What can hang from each mark:
j333: j145 j802
j766: j717 j802 j961
j961: j333 j717
j626: j717
j145: j802 j961
j717: j145 j333
j802: j961

Every row comes from one small tree of marks. The marks that hang from a mark follow it in brackets, in the order of their numbers. Every link used is in the known rows. Which tree was each row made from?
(in the rows, 128 means zero)
Known rows:
j802{j961{j333 j717{j145}}}: [123 112 168 189 161 122 123 115 114 123 149  81 133 143 135 202  94]
j145{j961}: [111 136 131 134 138 130 117 130 112 100 141 118 150 134 156 173 134]
j766{j802 j961{j333 j717}}: [147 138 150 199 140 124 110  98  80 132 179  86 127 154 104 158 128]
j626{j717{j333{j145{j802}}}}: [131  98 140 120  87 109 123  67 124 166 141  69 137 127 126 111 131]
j766{j961}: [128 128 120 127 122 140 102 112 109 139 133 118 132 139 122 138 142]
j961{j333 j717{j145}}: [141 109 169 180 132 114 120 132 112 122 165  87 135 141 113 166  74]
j626{j717{j333{j145 j802}}}: [122 110 162  98  73 131 111  74 133 206 133  90 126 126 109  66 155]
j802{j961{j717{j145}}}: [111 120 147 153 152 124 109 120 129 127 155  98 126 140 135 183 110]
j717{j145{j961} j333}: [125 108 154 112  94  91  76 120 108 149 152  79 141 154 118 160 109]
j717{j333{j145}}: [129 114 154 117 105 123 121 106 125 169 123  81 123 129 111 102 128]
j145{j802 j961{j717}}: [101 110 136 177 151 117 127 129 111  64 182  89 171 128 170 217 113]
j145{j802 j961{j333 j717}}: [112 102 158 214 160 114 141 123  95  60 176  72 177 132 172 237  97]
j766{j717}: [145 120 116 121 137 133 142 126  99 132 126 142 115 134 108 163 126]
j333{j802}: [106 123 154 115 116 134 122 135 132 167 131 134 128 127 127 102 152]
j717{j333}: [144 106 141 131 102 103 108 113 120 144 121  98 127 138 105 112 119]
j626{j717{j145}}: [136 121 127  98  89 113 101  94 130 164 151 116 126 136 115 116 117]
j802{j961{j717}}: [114 123 138 172 165 137 129 117 129 101 138 108 130 130 143 178 124]
j626{j717{j145{j802} j333}}: [139  86 136 112  70  78  94  75 118 169 160  71 137 142 113 130 107]

Which tree is each row?
[106  97 177 107  99 100  84 111 123 209 136  80 120 152 111 128 136] -> j717{j145 j333{j802{j961}}}
[ 95 120 163 154 151 144 124 122 134 142 141 115 130 129 140 146 150] -> j333{j802{j961{j717}}}
[132 125 146 131 105 114 104  90 104 138 158  96 149 146 135 168 110] -> j626{j717{j145{j961{j333}}}}
[105 102 154 135 116 111 121 104 109 138 148  56 154 133 152 165 130] -> j717{j333{j145{j802 j961}}}
[111 108 150 185 150 112 144 119  91  86 154  80 174 134 178 230 115] -> j145{j802 j961{j333}}
[100 138 151 145 147 156 128 126 122 107 163  92 146 121 154 165 127] -> j333{j145{j961{j717}}}
[127 114 147 165 126 113 100 122 109  85 159  87 153 139 128 167 109] -> j145{j961{j717{j333}}}
[132  99 159  88  57  96  80  84 127 211 150  95 123 144  93  83 131] -> j626{j717{j145 j333{j802}}}
[116 108 168 140 105 146  90 102 114 174 156  74 132 134 100 105 143] -> j766{j961{j717{j333{j145 j802}}}}
[127 125 157 198 156 131 130 128  99  68 160  93 161 136 148 202 100] -> j145{j961{j333 j717}}
[130 108 160 152 117 128 118 114 130 136 149  77 127 128 107 111 108] -> j961{j717{j333{j145}}}
[112  88 151 126  99  75  86 116 102 140 168  59 156 151 140 192 105] -> j717{j145{j802 j961} j333}
[126  98 142 147 140 107 133 126  70 125 167  92 147 149 141 252  98] -> j766{j717{j145{j802 j961{j333}}}}
[117 105 171 199 153 135 161 117 115 111 163  66 149 119 147 177  95] -> j961{j333{j145{j802}} j717}
[107  99 156 159 146 101 129 111 108 148 150  73 140 141 158 215 106] -> j717{j145{j802{j961{j333}}}}
[106 123 189 144 129 151 150 119 121 183 127  97 131 124 136 116 140] -> j961{j333{j145 j802}}
[ 90 116 171 137 139 133 105 125 132 164 156 105 126 137 132 153 136] -> j333{j802{j961{j717{j145}}}}
[ 98 104 138 130 139 103 117 117 123 150 153  86 136 140 158 199 118] -> j717{j145{j802{j961}}}
[124 105 125 109  94 100 108  90 126 156 165  99 138 132 133 145 115] -> j626{j717{j145{j802}}}
[117  95 152 127 108 109 129 104 121 161 136  63 136 126 130 129 125] -> j717{j333{j145{j802}}}
[162 121 127 128 112  95 123 102  78 170 148 107  99 157  75 143 138] -> j766{j717{j333} j802}
[142  96 157 142  99  96  87 125 125 142 165  80 126 145  91 128  85] -> j961{j717{j145 j333}}
[140  97 147 112 105 118 120 119  96 177 124 118 114 141  88 129 138] -> j766{j717{j333{j802}}}
